Every row comes from one small tree of marks. Brackets hold a mark, then the marks that hang from it, in alphabetical order. Every link used is in the known rows. Which tree was each row made from?
Known rows
(dubit (gipak (tibe reta))): [ 21   0   5   1 -16   1   0 -15  19 -15 -32 -13   6 -13  -6 -11  13   9
  20 -29 -11  -1   3  -7   5  -9   7  12  21  16]
(semib (bulu dubit) (limoko (pufab veva))): [  8 -11  -4  -5 -16 -19 -10 -21  14  -1 -18  -1  47 -20   2   6   4  11
  10 -14  -1   1 -10 -12   0  -5  16  15  -8  22]
(semib (bulu dubit) limoko): [ 14 -12   3   3   1 -20 -14 -22  15  -9 -17   8  24 -14  -6   1   5   4
   6 -24  -4   6  -3  -5  -2  -8  18  17   4  14]
(gidi reta): [ 27  -4  10   7  -3 -16   2 -22  25 -14 -29 -14  16   1 -12   1  22   8
   8 -45  -4   2   2 -15  13 -13   9   7  14  20]
(bulu bano (dubit (gipak kibu tibe))): [ 10  -4   1   2 -15   3 -18  -7   8 -16 -22   0  13 -15   6 -24  29   6
  10   4 -10  -6   0 -13   0  -3  13  19  10  31]
(semib limoko): [ 29 -13  10   0  -2 -16  -6 -24  21 -14 -24 -12  24 -10 -11  -1  16   5
   7 -41  -1   4  -1  -1   0 -14  15  14  22  14]
(bulu bano dubit): [ 16   0   4   2   0 -12 -10 -19  16  -7 -23   0  25 -11  -3 -15  17   4
   4 -26  -3  -2   2 -14   3 -16   8   4   6  27]
(bulu bano (dubit (gipak reta))): [  7  -1  -2   2  -9  -6  -8 -18  16  -8 -24   2   8 -13  -5 -19   9   5
  15 -17  -6  -4  -6  -4   4 -10   6   8   1  17]
(monit (bulu bano (dubit gipak))): [ 10  -3   3  -4  -6  -3  -8 -20   7  -3 -21  11  37  -8  -6 -19  -2  10
  10 -17  -6   5  -5  -8   6  -2  -4   9  -5  13]
(bulu bano (dubit (gipak tibe))): [  7  -2   4  -1 -15   4 -16  -7  12 -11 -27   3  17 -15   4 -25  15   5
  13  -9  -8  -4   1 -12   2  -8   9  13   8  19]
(limoko pufab semib): [ 31   7   1  -5  -2 -14  -9 -29  19  -3 -47 -18  38 -14   0  -1  17   5
   5 -41  -5  -9  -8  -3   5 -15  -1  13  12  34]
(limoko bano pufab semib): [ 26   9   4  -9  -1  -9  -7 -28  21   3 -49 -13  48 -18   5  -1  13   8
  -1 -39   1 -19  -9  -1   8 -12  -9   6   7  47]
(muka (pufab (limoko semib))): [ 25  -7   5  -1 -14 -16  -5 -29  26 -12 -29 -15  24 -20  -3  -1  13   4
  14 -40 -14   4   3  -3  -4 -19  15  15  22  22]
(pufab (limoko (semib bulu)) (veva famuf)): [ 21  -3  25  -1 -24 -20   3 -17  34  -2 -13  -1  49 -21  -6   0  -1  15
  13 -23 -10   7  -1  -5  -3 -14   3  16   3   5]
(limoko bano (pufab (veva famuf)) (semib bulu)): [ 14  11  11  -7 -21 -13   3 -17  25  15 -31  -8  72 -20   8   2   4  19
   2 -19  -1 -11  -8  -5   1  -9 -12   6 -16  38]
(dupi (bulu bano (dubit (gipak reta tibe)))): [  0   5   7  10 -25   3 -12 -14  15  -9 -33   2  21 -12   0 -16  11  11
  12  -3 -10   3  -4  -5   3   5   8  13   3  12]
(dupi (bulu bano (dubit (gipak reta))) loru): [  7   2  -4  16  -9 -10  -8 -18  12 -13 -24  -2  12   2 -12 -11   9  12
   7 -13 -11   1 -13  12   7  -2  12   8  -6  15]
(dupi (bulu bano) loru): [ 22   1   7  16  -3 -12  -5 -17  14 -13 -23 -14  39   7 -16  -2  18  14
  -7 -33  -3   6  -5  11   6  -9   9   4   5  23]
(dupi (bulu bano (dubit (gipak kibu reta tibe))) loru): [  4   1  -4  21 -21   0 -13 -11   8 -23 -25  -7   8  -2  -4 -13  31  12
   7  11 -16  -3 -10   6   2   7  22  19   3  28]
(monit (bulu bano (dubit (gipak kibu (tibe reta))))): [  8   4   1   2 -18   7  -1 -21   8 -11 -22  12  17 -14  -2 -16  16  12
  14   6 -13   1   0 -15   4   6   5  13   2  32]
(dupi (bulu bano dubit) loru): [ 15   3   1  16   0 -16 -11 -18  13 -12 -24  -4  28   4 -10  -7  17  11
  -4 -23  -8   3  -6   2   6  -8  14   5   0  25]
(monit (bulu bano)): [ 22  -3  13   1  -6  -5  -1 -26  11  -4 -23  -2  54  -3 -14  -8  10  11
   3 -34   2   8   1  -5   3  -5  -3   3   6  22]
(dubit (gipak kibu (tibe reta))): [ 24  -2   2   4 -16   1  -2 -14  15 -21 -26 -16   3 -12  -5  -9  27   9
  18 -16 -13  -3   1  -9   5  -4  12  19  23  28]
(semib (bulu bano) (limoko (pufab (veva famuf)))): [  7  -7  10  -2 -29 -10   5 -15  19  10 -10   2  66 -17   0   2   6  22
   0 -12   4   6  -1  -4  -7  -8   3   9 -18  25]
(tibe gipak): [ 35  -5   5   4  -1  -5  -7 -18  17 -15 -29 -19  27  -5  -9 -10  15   7
  14 -41   0   5  -5 -18   4 -12  -3  12  21  16]
(dupi (bulu (dubit (gipak reta))) loru): [ 14   0  -5  18  -8 -18  -9 -19  13 -18 -29 -15   5   4 -14  -6   9   9
  14 -21 -17   1 -14   8   6  -3  16  16   4   8]

Write each row's tree
[  0 -10 -11  -1 -14  -7 -11 -23   9   0 -26   9  24 -24   4   1   7  11
   6   3  -2 -13 -16   3   2   8   9  21 -12  42]
(semib (bulu (dubit (gipak kibu reta))) (limoko bano pufab))
[ -5  -9  -4  -4 -21   5 -17 -11   6   1 -26  18  34 -24  10 -11   3  10
   4   4  -3  -2  -5  -2  -3   3  11  20 -10  25]
(semib (bulu bano (dubit (gipak tibe))) (limoko pufab))
[ 29   1   6   9 -12  -5  -1 -21  18 -21 -29 -20  10 -11  -6  -3  37   8
  13 -23 -10  -2   7 -16   2  -7  17  14  28  39]
(gipak kibu (tibe reta))
[ 11  -9  -4   1  -5 -18 -13 -26  11   0 -28   4  34 -16   0   3   5   6
   3 -22  -2   1  -6  -7  -2  -5  14  19  -2  27]
(semib (bulu dubit) (limoko pufab))
[  6  14   3  -5 -21 -14  -3 -17  22  15 -22   9  59 -21  11  -6   5  16
   1  -4  -6  -4  -6 -13  -3 -12  -6   8 -26  33]
(limoko (pufab (veva famuf)) (semib (bulu bano dubit)))
[ 24  -6  17  -1  -2 -16 -10 -24  25 -10 -25   4  35 -19 -10   2   1   4
   7 -35  -6   5  -4   4   3 -11   4  17  13  12]
(pufab (limoko (semib bulu)))
[  9   7  -4  16 -15   0  -6 -13  11 -20 -21   1   2  -4  -4 -11  25  15
   5   7 -18  -1  -7   2   8   4  17  14   0  34]
(dupi (bulu bano (dubit (gipak kibu (tibe reta)))) loru)
[ 11   7  -5  -8 -11 -19 -14 -22  16   2 -29  -4  51 -20   7   3   5   8
  10 -15  -6  -6 -14 -12   5  -9   2  13 -11  28]
(limoko (pufab veva) (semib (bulu dubit)))
[ -4  -6   1  -7 -30 -10  -1 -11  16  12  -7  16  48 -21   7 -10  -6  21
   6   6  -4   3  -8  -5  -5  -5   3  15 -28  16]
(semib (bulu bano (dubit gipak)) (limoko (pufab (veva famuf))))
[  4  -2   2   5 -25   7  -9 -20   4 -13 -26   3  23 -12  -2 -19  23   9
  17  10 -11   0  -4 -11  -1   9   9  18   4  27]
(monit (bulu bano (dubit (gipak kibu reta tibe))))
[ 12  -4  18  -8 -17 -10  -5 -17  28  -6  -9  10  54 -27  -6   0  -2  11
   6 -18   0   5  -8   3   6 -11   1   5  -2  14]
(pufab (limoko (semib (bulu bano))) veva)
[  9 -12   4  -9 -19 -10  -2 -20  16   4 -20  -5  67 -22   2  10   3  17
   3 -21   9  -5 -11  -2   6  -3   4   6  -7  33]
(semib bulu (limoko bano (pufab veva)))
[ -2 -10  -7  -7  -9  -4 -14 -17   7   4 -19  21  34 -21   4  -8  -6  10
   0  -6   1  -1 -10   3   1  -2   5  16 -19  22]
(semib (bulu bano (dubit gipak)) (limoko pufab))
[ 37   1  -2   8  -1  -4   2 -25  20 -19 -22 -16   8  -7 -12  -3  25   9
  13 -29  -4   2  -5 -22   7  -8  -1  12  21  32]
(tibe (gipak kibu) reta)
[ 17  -2  16  -4 -36 -15  12 -22  37   2 -20 -15  47 -26   6  -4  10  17
  16 -23 -14  -3   4 -11  -5 -20   6   7   7  30]
(muka (pufab (limoko bano semib) (veva famuf)))
[ 22   6   0  -3  -1 -13 -13 -26  14   2 -39  -8  49 -13  -1   5   8   6
   0 -35  -1  -4  -9   3   3  -9  -3  15  -1  31]
(limoko pufab (semib bulu))
[  4   5   0  -3 -10   3 -24  -9  10 -10 -23  15  24 -19  10 -16  17   4
   4  14  -9  -4  -8   0   1   1   5  22  -6  30]
(limoko (semib (bulu bano (dubit (gipak kibu tibe)))))
[ -7  -7  -4 -10 -28  -8 -10 -14  20  -2  -2  15  36 -30   7  -9 -10  10
  17   2 -12   6  -8  -2   1 -10   9  11 -17  12]
(muka (pufab (limoko (semib (bulu bano (dubit gipak)))) veva))
[ 25   1  29  -7 -24 -15  10 -19  41  -1 -24  -7  48 -26   0  -6   6  17
  12 -26  -8  -7  -1  -9   1 -18  -3   7  11  21]
(pufab (limoko bano semib) (veva famuf))
[ 18   6   3  -1   7 -19 -18 -23  18  -6 -29   4  29 -13  -1  -3   5   0
   6 -26  -8  -1  -6  -5   3 -12   5  15   0  20]
(limoko (semib (bulu dubit)))
[ 13  -1  14  -5   0 -14 -12 -25  27  -2 -28  16  33 -27   1  -4  -5   5
   4 -22  -5  -8  -6  -4   6  -8   1  11   3  27]
(pufab (limoko bano (semib (bulu dubit))))
[ 16   4  -5  18 -14  -8  -7 -15  12 -25 -27 -11  -4  -1  -6  -6  25  13
  12  -2 -23  -1  -7  -2   8   4  22  21  11  27]
(dupi (bulu (dubit (gipak kibu (tibe reta)))) loru)
[  6  -1  -1   7 -20   3 -14 -12  11 -18 -25  -2   3 -16   3 -22  31   6
  16   8 -11  -7  -2 -10  -1  -1  16  18   9  31]
(bulu bano (dubit (gipak kibu reta tibe)))
[  6  -3  13   0 -37 -12   6 -17  29   5  -3   2  55 -24   1  -2   2  17
   9 -12 -10  11   5  -4 -11 -15   7   9 -11  20]
(muka (pufab (limoko (semib (bulu bano))) (veva famuf)))
[ 26 -12  25   4 -29 -20   9 -15  33  -9 -12 -18  39 -15 -10  -7  11  17
  19 -32 -11   7   6 -19  -4 -18  10  13  20   7]
(pufab limoko (veva famuf))
[ 25   0   8   1 -27 -18   7 -16  21   3 -27 -28  53  -9  -2  -4  19  18
  13 -32  -7  -2   1 -21  -3 -16   2  11   4  26]
(limoko (pufab (veva famuf)))
[ 12  12   9  -5 -23 -10   1 -17  22  14 -22   0  69 -18   5  -2   7  19
  -1 -14  -1  -2  -5  -4  -2 -11 -10   7 -21  32]
(limoko (pufab (veva famuf)) (semib (bulu bano)))
[ 25  -4   6  13 -19  -5  -8 -19  15 -23 -34 -28  15  -9  -7  -6  43   5
  15 -19  -8  -3   3 -12  -4  -4  21  20  30  34]
(gipak kibu reta tibe)
[  3 -14  -1   8 -20  -4 -17 -15  10 -19 -20   4   4 -19   1  -6  19   5
  18  11 -10   1  -7  -1  -6   8  26  31   7  18]
(semib (bulu (dubit (gipak kibu reta tibe))) limoko)
[ 23  -3  21 -13 -15 -13   0 -21  35 -10 -25  -7  46 -28  -2  -2   6  11
  13 -30  -3  -9  -9  -4  11 -15   0   4  16  23]
(pufab (limoko bano semib) veva)
[ 10  -3  -6   5  -9  -7 -11 -18  12 -14 -18   0   4 -13  -5 -18  23   5
  12  -3  -8  -6  -8  -5   3  -5  10  14   2  29]
(bulu bano (dubit (gipak kibu reta)))
